Every row comes from one small tree of marks. Brackets hold a mark, then the marks that hang from it, in the order of their numbers. Every link used is in the known rows. Which tree was each row made from?
Known rows
(Q_442 (Q_206 (Q_596 Q_78 Q_304)) Q_798): [ -1  17  40  43 -15 -10  -4   0  10  26  19   7   7   9   1  -8  19  -9
   1   0 -28 -18  39   3  22  29  44  36  11  -8  35  -4  42 -11  -3 -43
   3   0   8  -9 -30 -22  59  -5 -15  33 -26   7 -12  40  39 -14]
(Q_374 (Q_82 Q_147)): [  0   3  -8 -13 -18   8  29  11  15   7 -26   8 -15  19  -7 -12  -2 -14
 -13 -20  14 -25  10   7  -3 -28  13   0  -1  14 -12  16  20  13 -27 -30
  -4 -12 -28  20 -24 -10   8 -27   3   2 -28  -6  -4 -26 -28 -11]
(Q_231 Q_374 Q_377 Q_741): [  6   3 -22 -48  21  -8  20  27 -45 -51  35 -25  -7  14 -36  20 -47  39
  -9   0  20 -35 -31  -1   6  -6 -30  -2  22  33 -32  30 -10 -10  36 -24
 -20  34  20  -2  -5  22 -25 -10 -12 -14 -15 -26 -10   5   4  29]
(Q_830 Q_174): [-31  -8  -7  13  18  -4 -11  -3  13  12 -10  -1 -20  -4  -8 -35  25   7
   1 -23  17   7   9  11  -2 -20 -22   3  -2  12 -19   7  10   0 -18  18
 -12  12  16   9  -6   2  25   5  -1  -5  -9  22  24   1 -16 -23]
(Q_374 Q_174): [ -2 -17 -22   0   7  -5  10  10  -5  -7   6  -1 -13 -11  15  -5   6   1
  16  -8  17  15   1  12 -23 -21  -3   1   1   1 -31 -14 -21  17   3  11
   1  -9  -4  12  13   6  -2  19  -7 -30  18  -3  10  18  -9 -15]
(Q_147 Q_82): [-25  36  -2   7  21   0  12  21  28   8  -7  42  12  -3 -17 -14  -6 -32
  -2 -22  13   5 -17  12 -11 -31 -33 -19 -15  11 -39 -11 -16   5   0  25
   3 -20   4  14  -8 -16  -3 -44  -4 -15   0 -10   2 -13 -28 -12]
(Q_231 Q_741): [ -7   4   4 -11  38   9  23  23   0  -2   6 -10  -8  -1   5 -10 -13  -4
   7 -36  26 -42  -9  13  -5 -31 -42  -7  16  22 -15  -7   4   6  12  17
   6   4  23  11  27 -16   6 -16  -3 -17  22 -20   9 -15  13 -29]
(Q_304 (Q_596 Q_78 (Q_206 (Q_442 Q_798)))): [  0  14  32   6  -2   5  -5   0  11 -10  15   4  29 -28  29  -2  21 -14
   0  -4  -5   7  40 -11   8   5  -2  -4 -23 -15  33  -5  17  -4  11  48
 -13   3   0 -32  17  39  10 -16   8  -4  50   1   7 -35  27  32]
(Q_304 (Q_596 (Q_206 Q_442))): [ 10   8  21 -10   4   6 -15   7  12   4  -8 -12   8 -15  18  -8  11 -17
  -6 -16 -17   1  35 -26 -14   0 -14 -12 -38  -2  11 -20  -8  14 -11  41
  -5   6  17 -15  15  15 -14 -11   9  -8  45  12  12 -53  14  19]
(Q_377 (Q_206 (Q_596 Q_304))): [  4  -4   8  15  24 -18 -22 -12  11  16 -22   1 -18  16  -6 -14  15  -2
  16  -9  18 -17 -13 -10  -9 -15 -30  -5 -28 -18  34 -15  -2  10 -37 -23
   1 -24  15   8  -1 -44  28  -5  10  -5  -7  30 -14  15   1 -36]
(Q_374 Q_82): [ -2   8  -8  -9   3   8  35  19  21 -11 -11  12  -7   6 -18 -12  -5 -17
 -13 -34  14 -26  11  -4  -5 -18  15  -9 -15  14   2   5  10   8 -13 -10
  -4 -11 -21  31 -26 -19   0  -8  -4  -9 -14   8   1 -12 -18 -17]
(Q_377 Q_206 (Q_231 Q_374 Q_741)): [ -5  -8   1 -32  19  11 -18 -28  -9 -15  -7 -25  -7  28   0  10   1   4
   0  -6   5  28 -57  -8   4  14 -34  -9  -7 -12  13   6   7  -6   7 -30
  -7  -5  19   1  29  11 -48   6   5 -13 -17   0  11  -4  -6  10]
(Q_606 (Q_82 Q_147 (Q_374 Q_174))): [  9 -16 -40   1 -12   4   8  -5  -1  16 -15   5  -8   6 -18  -1  -9   9
  20  29  16  -4   2   0 -23 -20   9   5   9  -9 -20  21 -14  -4  -8   5
   6 -16 -37  19 -18   9 -22   9  10 -18   3 -22 -11 -21 -33 -16]
(Q_596 Q_206): [  8  -4  -6  17   5  10 -10  -3  17  18   1  15   9  -6  24  -7   4 -19
 -10 -24 -16 -38  17  -8 -27  -7 -11   7  -6  21  12 -23  -2   9 -12  45
  15  -1  16   3 -16  12  -7  -8 -22  -1   3  10  12 -27  10   2]
(Q_147 (Q_82 Q_374)): [-25  37   1   7  20   4  12  12  18  10  -6  33  21   3 -33  -3 -11 -27
   2  -1 -11   9 -22   8  -7  -7 -34  -6   1  -9 -30   1 -19 -11  14  25
  13  -3   0  15 -10 -38 -18 -27   5   4  -3  -7  -3   3 -21  -1]
(Q_606 (Q_82 Q_147 Q_374)): [  6   0 -30   3  -8   3   7  -2   8  24 -22   7  -3  12 -23  -7 -15   0
  13  12   8 -23   9  -2 -13 -18  -1   4   6   3  -9  27   5 -11 -17   5
   4 -18 -29  18 -26  -6 -20  -4  14   3 -11 -21 -12 -39 -36 -19]
(Q_82 Q_147): [ -5   5  -5   3 -15   0   1  -3   3  26 -24   0  -9  16  22 -14   0 -11
   4 -17   5 -10   7  16  -7 -28 -23   5   9  18 -25   7  23  10 -29 -14
  -4  -7  -2  -2   2  -5   7 -25   8  14 -19 -20   4 -23 -30  -5]
(Q_596 Q_78 (Q_206 (Q_442 Q_798)) Q_304): [ 10   6  17   9 -11   8 -17 -10   8 -28  24   6  40 -26  33   9  10  15
  -3  23   4  -7  -1  17  25   6  38   0  28  -7  40  -3  13  -7  16  62
   2  -8   8 -33  12  32  30  -7 -17  38  48  21  -1  -4  59  24]
(Q_174 Q_830): [ -2   5  -2  -8  -3 -11   7   4   6   5 -21   4  -8 -14  13  -9  -8 -15
  15 -10 -10 -16  11   2  12  -1  -5 -21  14  18 -27 -22 -18  13   0  -7
  12  -1  -2  23  20 -19   4   9  -4   2  -8  -5   8  -3 -11  -6]
(Q_442 (Q_206 Q_596) Q_798): [  1   7  40  52  -5 -10  -5  12   8  50   7  14  -7  14  -9 -13  13 -21
 -13 -22 -49 -32  65  -8  -3  29  28  34 -24  13  20 -21  37  -5 -21 -28
   5  15  11  -4 -46 -23  36  -1  -5  20 -42  -1   3  33  18 -15]
(Q_82 Q_147 Q_374): [ -1   7  -2   4 -12   6   0 -16 -12  29 -21  -5   0  29  -1   7   1   0
   8  10 -26  -9   0  11  -2  -2 -25  19  27  -7 -16  23  16  -9 -16 -17
   8  13  -4  -2  -2 -33 -11   0  17  37 -23 -17  -5  -4 -17   5]
(Q_377 (Q_206 (Q_442 Q_798)) (Q_231 Q_741)): [ -6 -11  28 -14  38  12 -17  -2 -15   1 -16 -24   1   2  14  -6   6   2
  -5  -6   9  20 -28   1  16  15 -20 -23 -30  -3  29  -7  22  -2  -6  27
  -2  -5   5 -19  33  11 -32  15  32  -8  23  -1  25   7  20  11]
(Q_596 Q_78 Q_206 Q_304): [  6   8  -2   4 -11  11 -12 -27  20 -21  22   6  32 -11  36   0  15   2
  13  12  16 -16 -23  14  14 -13  17   4  47 -12  32  -3   8  -4  16  27
  10 -24  14  -2  11  16  29 -21 -37  19  28  19 -12 -15  38   4]
(Q_82 Q_374): [ -6  11  -2  10  11   4  13  -4  -8   5  -2  -6   8   9 -16   6  -5  -4
   8  -7 -23 -13   4  -1  -4  13 -24   9  15  -6  -2  11  -1 -14   3  13
   8  15   7  15  -1 -44 -21  29  12  23  -9   3  -3  12  -4  -5]
(Q_442 (Q_206 (Q_596 Q_304)) Q_798): [  6  11  41  34  -9 -13 -11  12  10  38  12   4  -9  20 -16  -9  17 -18
  -7  -9 -47 -23  41  -7   2  37  45  34  -6  -5  22 -16  37   1 -18 -46
   3   8  19  -1 -38 -39  48   3 -10  31 -36  11  -7  37  32 -15]
(Q_206 (Q_442 Q_798) (Q_596 Q_304)): [  3   4  34  20  -2 -32 -13  19  -1   5  10   6 -10 -24 -12  -5   0   7
 -17  -4  -3  12  24  -1  18  27  23 -16  -9   0  16 -16  14   5 -12   4
 -12  16  19 -34   4 -30  57  23  12  32  13  23  -7  25  14  -3]
(Q_231 (Q_374 Q_82 (Q_174 Q_830)) Q_741): [ 10 -22 -27 -49  -9   2  36  11 -18 -43  15  -5 -23   1 -31  28 -31  25
  -2  20   8 -10 -36   9   1 -11  12  -9  31  -7 -32   1 -45  14  42 -40
   3  24  -9  16  19  24  -9  -2 -20 -29   1 -11   8   3   7   3]
(Q_442 Q_206 Q_798): [ -1  10  28  28   3   3   0  19   5  31   4   5   7  22  -4 -12  11 -21
  -4 -23 -45 -36  56   0  -2  17  27  40 -22  15   8 -11  42  -5 -17  -5
  -1   2   5   7 -35  -9   1   4   1  21 -28  -4  21  22  25  -4]
(Q_442 Q_798): [ -8   8  14  25  11 -11  17  24   7   6   8  22   1   2 -13 -13   6 -24
  -3 -30 -11 -14  41   9  -5  16  -1   0 -13   6  -5  -9  39   0  -8  19
 -19  -1   1  -2 -20  -2   9  22   3   5 -12  -7  17  17  -8   9]
(Q_606 (Q_82 Q_147)): [  3   0 -31   0 -10  -3   6   8  21  21 -26  13 -11   6  -6 -22 -14 -10
  14  -9  31 -22  18   2 -16 -40   3  -8 -10  22 -14  15  10   3 -28   6
  -9 -36 -28  18 -21  20  -6 -22   3 -15  -8 -26  -8 -55 -41 -25]
(Q_82 Q_147 (Q_374 Q_174)): [  3 -14 -20   1 -22   6   2 -16 -26  22 -12 -12  -6  19   3  14   6  11
  15  30 -16  14 -10  16 -15  -1  -7  23  30 -19 -30  16  -9   2  -3 -11
  16  14 -13  -5   8 -15 -11  12  16  12  -4 -15   1  18 -15   4]

Write each row's tree
[ -5  12  18  41  -7   1  -3 -10  10  35   8  -1   4   2  29  -8  12  -1
  -1 -14 -14 -25  31  -7   9 -10   3  33   1  19  23  -5  12 -13  -6 -30
  16   1   8   7 -14 -24  37 -35 -14  19 -23   2 -14  13  21 -41]
(Q_442 (Q_206 (Q_596 Q_78)))
[ -6  14  12  22  -6 -20   5 -16  14  -5  14   9  -5 -19  15  -6  10   4
  15  -6  32   6  -8   7  24  -4  -3  -8  37 -13  17   0  13  -6   7 -31
  -3 -13  15  -5  15 -37  72 -13 -21  17  -1  13 -35  16   3 -29]
(Q_206 (Q_596 Q_78 Q_304))
[-10   1   3 -38  -1   9   6 -14  -6 -24  20 -20  -5   6   7  12 -11  -4
  -9 -15  -5  43 -42  -1  12  25 -10 -14  35   5 -21   8  13  -7  31 -32
 -14  15  27   0  33   8 -32  16 -15   0 -19 -17   5 -12 -15  15]
(Q_377 (Q_231 Q_374 Q_741))
[ -4 -10   5   6  -7  -8 -35 -43   2   7 -11  -3 -15  16   1   9  15  -1
 -14  -2 -12  57 -31 -25   3  40 -19 -10 -23 -20  27  -4   8  -6 -15 -52
 -14  -3  14  -5   5  -5 -22  19  -2  -3 -46  16 -10  16 -34   7]
(Q_377 (Q_206 Q_596) (Q_231 Q_374))
[  7   6  31   0   3   3 -14  17  11   6  -1   1  11 -11   7  -9  14 -25
  -8 -15 -25   2  47 -22 -13  15  -1  -7 -44  -9  16 -19   9  11  -9  42
 -10   9  13 -25   5  20  -7   0  11  -5  39   6  14 -42  19  31]
(Q_304 (Q_596 (Q_206 (Q_442 Q_798))))
[-19  16  -9  -1   5   4  10   9   4   3  -5  30  11  -9 -30   6  -6 -15
  14  28 -14  25 -33  14  -7   0 -11 -14  14 -18 -46 -10 -53   3  28  16
  25   2 -10  14   6 -26 -15 -14   1 -12   7  -9  -1  20 -14   4]
(Q_147 (Q_82 (Q_374 (Q_174 Q_830))))
[  8 -13 -40   2   9   1  15   6   7  -2   1  10  -4 -10 -28  -3 -12   6
  20  15  16  -3   9  -7 -24 -11  11   1  -2  -9  -9  11 -25 -10   7  27
   5 -17 -29  28 -18   1 -27  31   5 -29  17  -9  -7 -11 -21 -23]
(Q_606 (Q_82 (Q_374 Q_174)))
[  6 -20 -15  -9 -32   1  -2 -21 -29  23 -21 -10 -12   6   5  19   0   8
  24  42 -29  10 -13  15  -7   7   0  14  41 -18 -36   9 -23   7   4 -23
  25  20 -18   3  18 -16  -8  16  11  13  -5 -17   1  20 -14  13]
(Q_82 Q_147 (Q_374 (Q_174 Q_830)))
[  1  13  18  -3  -2  11  -7  -6  13 -13   7  -5  29 -27  40  -2  16  -6
   4  -5   6   6  30 -14   5  -9 -10  -5 -16 -10  28  -2   0  -2   8  43
  -4  -2   6 -24  28  34   3 -25   3  -5  55   6   2 -48  22  19]
(Q_304 (Q_596 Q_78 (Q_206 Q_442)))
[  5 -24 -25 -20 -23  10  28  12  -2  -2 -15   1 -20  11  -3  -2   3   2
  -2   5  23   4  -7  16 -18 -29  32   2   2  -3 -30   5  -8  27 -10 -33
   1  -9 -40  16 -13  14   7 -13  -4 -27  -3  -7   1  -1 -21  -7]
(Q_374 (Q_82 Q_147) Q_174)
[ -4  -2  -1 -50 -22  20  15 -15  -3 -18   5 -14 -11  20  -7  11 -11  -3
 -21  -5   0  35 -44   2  17  21  10 -13  40   1 -21  22  23  -2  20 -60
 -12  16   1   2  17  13 -28  -6 -14   1 -34 -20   1 -22 -22  20]
(Q_377 (Q_231 (Q_374 (Q_82 Q_147)) Q_741))
[  0   3  11  33  -4  13  -2  -5   4  -7  24  19  47 -36  48   7   8   6
 -18   4   2 -20  31  10  14  -8   8   5  -4  15  40  -4  12 -17  11  87
   7   4  -7 -37   1  55  11 -13  -6  21  37   3  13  -9  36  23]
(Q_596 Q_78 (Q_206 (Q_442 Q_798)))
[ -4  11  32  29  -6 -25  -5   5  -2  -7  21   9  10 -35   9   1   7  14
 -10  10  23  15  15  13  39  14  22 -13  11  -8  32   2  22 -11   6   9
 -13   7  10 -42  16 -11  72   8   7  37  22  17 -20  31  21  -2]
(Q_206 (Q_442 Q_798) (Q_596 Q_78 Q_304))
[ 14 -20 -40 -11 -23   0   5  -7  -2  18 -25   9 -13  -2 -18   3 -14   9
  27  41   6  -5   2   1 -13 -11  22  -1  17  -9 -23  14 -27   1  -2  -3
  16 -11 -42  20 -11  10 -17   9   9 -15   2 -25 -11 -21 -30 -11]
(Q_606 (Q_82 Q_147 (Q_374 (Q_174 Q_830))))
[  8 -26 -23 -29 -17  -1  33  16   2 -20 -10   7 -20 -14  -9   4  -3  -3
   6  11  10  -6  -1   4  -3  -8  44 -17   7  -1 -27 -17 -43  29   9 -25
  16  -6 -39  36   1   6   3  13 -13 -34   5   5   5  16  -9  -3]
(Q_374 Q_82 (Q_174 Q_830))
[ 17  -1  15  -2  -5   1 -26   9   6  -8   7   2  14 -10   7  -2   3  -2
 -12  10 -23 -14   1   5   1  17  37  -6   1   1  24 -19   1  11  -8  58
   4   2  23 -24  -6  12  14  14  -7  31  31  28  13  -9  46  24]
(Q_596 (Q_206 (Q_442 Q_798)) Q_304)
[ -1 -24 -20 -21  -5   6 -29 -36  -9 -19  -8 -19  -7  19   9  14  15   6
   3  16  -1  75 -48 -10  -9  27  -1  -2 -19 -27   1   1  -7  -1  -1 -32
 -13 -15   0   2  18  23 -54  37   0 -22 -23  11  11  16 -23  21]
(Q_377 Q_206 (Q_231 (Q_374 Q_174)))
[ -7  11  38  55  -8  -7   3   0   7  39  20  16   9   4   9  -6  19 -13
  -8 -13 -31 -30  58  -3  16  20  25  37  -7   6  29  -8  45 -17  -4 -25
   6   9   2 -12 -34 -11  48 -12 -11  24 -32  -7  -5  38  25 -15]
(Q_442 (Q_206 (Q_596 Q_78)) Q_798)
[ 11  -5  13  23   6   6 -15  13   2  12   5  13  21 -22  18   0   3  -7
 -26 -11 -27 -30  36  -3 -10   8   8   3 -25  24  24 -23   2   4 -10  80
   7  14  10 -28 -14  33  -5   7   3  14  19   8  25 -14  27  22]
(Q_596 (Q_206 (Q_442 Q_798)))
[ 11 -14 -39  -5  -2  -3  15   3   3  -3  -8  10  -7 -17 -28   1 -16   5
  28  26   6  -9   4  -7 -14  -2  21  -8   5  -5 -14   5 -39  -4  12  18
  14 -14 -33  32 -10   1 -27  32   3 -26  11 -10  -6  -7 -21 -22]
(Q_606 (Q_82 (Q_374 (Q_174 Q_830))))
[ 18 -27 -37 -50  32  -4   0  19 -60 -55  24 -37 -15  24 -32  27 -34  59
   6  30  35 -18 -59   0 -14 -22 -29   6  -9   5 -19  23 -40   1  30 -21
 -12  20   6   0  -1  38 -35  -2   0 -49   4 -16  -5  32  18  22]
(Q_231 (Q_374 Q_174) (Q_377 Q_206) Q_741)
[  7 -14 -37 -22 -23  -3  25   3  -3 -44  15   1 -12   7 -30  20 -12  15
 -15   8   2  22 -19   1 -15  -5  25   6  -1 -10 -23  12 -25   5  14 -28
 -17   8 -14  15 -14  25 -21  17 -17 -18 -18  10   1   5 -25   9]
(Q_231 (Q_374 Q_82 Q_174))
[-22  19 -11   5  16   6  11  11   6   3   2  30  15  -3 -31   7  -4 -15
   8  17  -4  26 -30  13 -17  -9 -23  -4   6 -20 -40  -4 -39  -2  22  23
  14  -2  -7  11  -3 -23 -20 -14   2 -15  10  -8  -3  20 -17   0]
(Q_147 (Q_82 (Q_374 Q_174)))
[ -5 -16 -13 -30 -35  -4  -7 -29 -10 -27   9 -11 -10  -9  12  20   1   1
  -3  18 -23  83 -31  -4  12  49  28 -16  35  -9 -38  -6 -16   2  27 -38
  -9   9   3   3  31  20 -37  46 -21  -4 -26  -5   6  13 -34  31]
(Q_377 (Q_231 (Q_374 (Q_174 Q_830))))
[ -1  -6  -4 -19  -3   7 -37 -29 -12 -18 -18 -28   8  10  12  12   0  18
 -19  10  -5  60 -39 -14  12  21 -10 -11 -34  -5  19   9  -4 -12 -11   0
 -17  -5   9 -13  26  18 -64  28  24  11  -9  16  14  -3 -16  25]
(Q_377 (Q_206 Q_442) (Q_231 Q_374))
[  5  -8   8  29  30 -13 -24  -1  -2  22 -27  -3 -10  -7  11  -6   6  13
  -6  -8  18 -17   7 -12  -7 -24 -37 -10 -63   6  36 -16 -15   4 -40  21
   4  -5   5 -15   5 -20  10  -7  33  -3  10  25   4   8  -1 -30]
(Q_377 (Q_206 Q_442 Q_596))
[ -7  -9  18   8  12  -1 -37 -26  -1  19 -29 -17  -9 -10  26  -7  17  -1
 -14  -3   3  44 -18 -22  10  20 -16 -24 -41   1  33 -15   2  -1 -26  -4
   0  -4   5 -17  25 -15 -11  15  25  -1  -6  20  -4  10 -12  -9]
(Q_377 (Q_206 Q_442 Q_596) Q_231)
[ -6 -16  -8 -41  -6   9   4 -16 -16 -30  26 -24 -11   1   7  16  -7   6
  -4   2   0  59 -49   5   3  24   1 -11  42  -9 -35   0  -8   0  39 -35
 -10  14  17  -3  38  25 -31  25 -18 -19  -4 -17   7   5 -10  19]
(Q_377 (Q_231 (Q_374 Q_174) Q_741))
[ 11  -7   7 -30  59   0   4  44 -47 -26   4 -31   0   6 -17  -1 -31  32
  -1  -1  39 -58 -13   2   5 -23 -32 -13 -35  34   8  14  -1  -1   3  33
  -5  14  -3 -14  -5  14 -10 -10  31 -25  29 -16   5  19  36  15]
(Q_231 (Q_377 (Q_206 (Q_442 Q_798))) Q_741)
[  0  18  21  26 -13  -2 -10 -13  13  22   9 -11   4   8  19  -6  12   3
   7  -2  -9 -19  11  -3  18  -3  23  29  18   3  23  -3  12  -9  -3 -47
  14  -6  17   9  -8 -37  46 -26 -21  28 -16  15 -23  18  31 -42]
(Q_442 (Q_206 (Q_596 Q_78 Q_304)))
[ 15  -4 -34 -40   2  -5   9  18 -28 -52   2 -14  -3  35 -57  18 -34  32
 -20  11  14 -24 -25 -22  -3  -7   5   2 -37  15   7  40 -11  -9  -7 -37
 -25   3 -24  16 -55  18 -43  -1   2 -20 -45  11 -19  11 -16  35]
(Q_231 (Q_374 Q_82) (Q_377 Q_206))
[ -3  13  17   4  -3   9   1 -11  22  -6  11   2  21 -12  33  -8  24 -20
  14 -17   4   3  28 -16  -1  -6 -17  -1  -6 -16  23  -6   9   0  10  20
  -4 -12   3  -7  15  25   7 -29 -11 -14  36  -1  -2 -46  15  15]
(Q_304 (Q_596 Q_78 Q_206))
[ -4  13  15  15  -3 -19  -7  -8   1 -13  12  -5   6 -37  26   1   1  23
  -3  12  35  16  -6   5  36 -12   2 -18  20   1  23   2  -5  -9   3   7
  -2   2  14 -27  32 -26  62  -9   3  31  32  18 -27  15  17 -27]
(Q_206 Q_442 (Q_596 Q_78 Q_304))
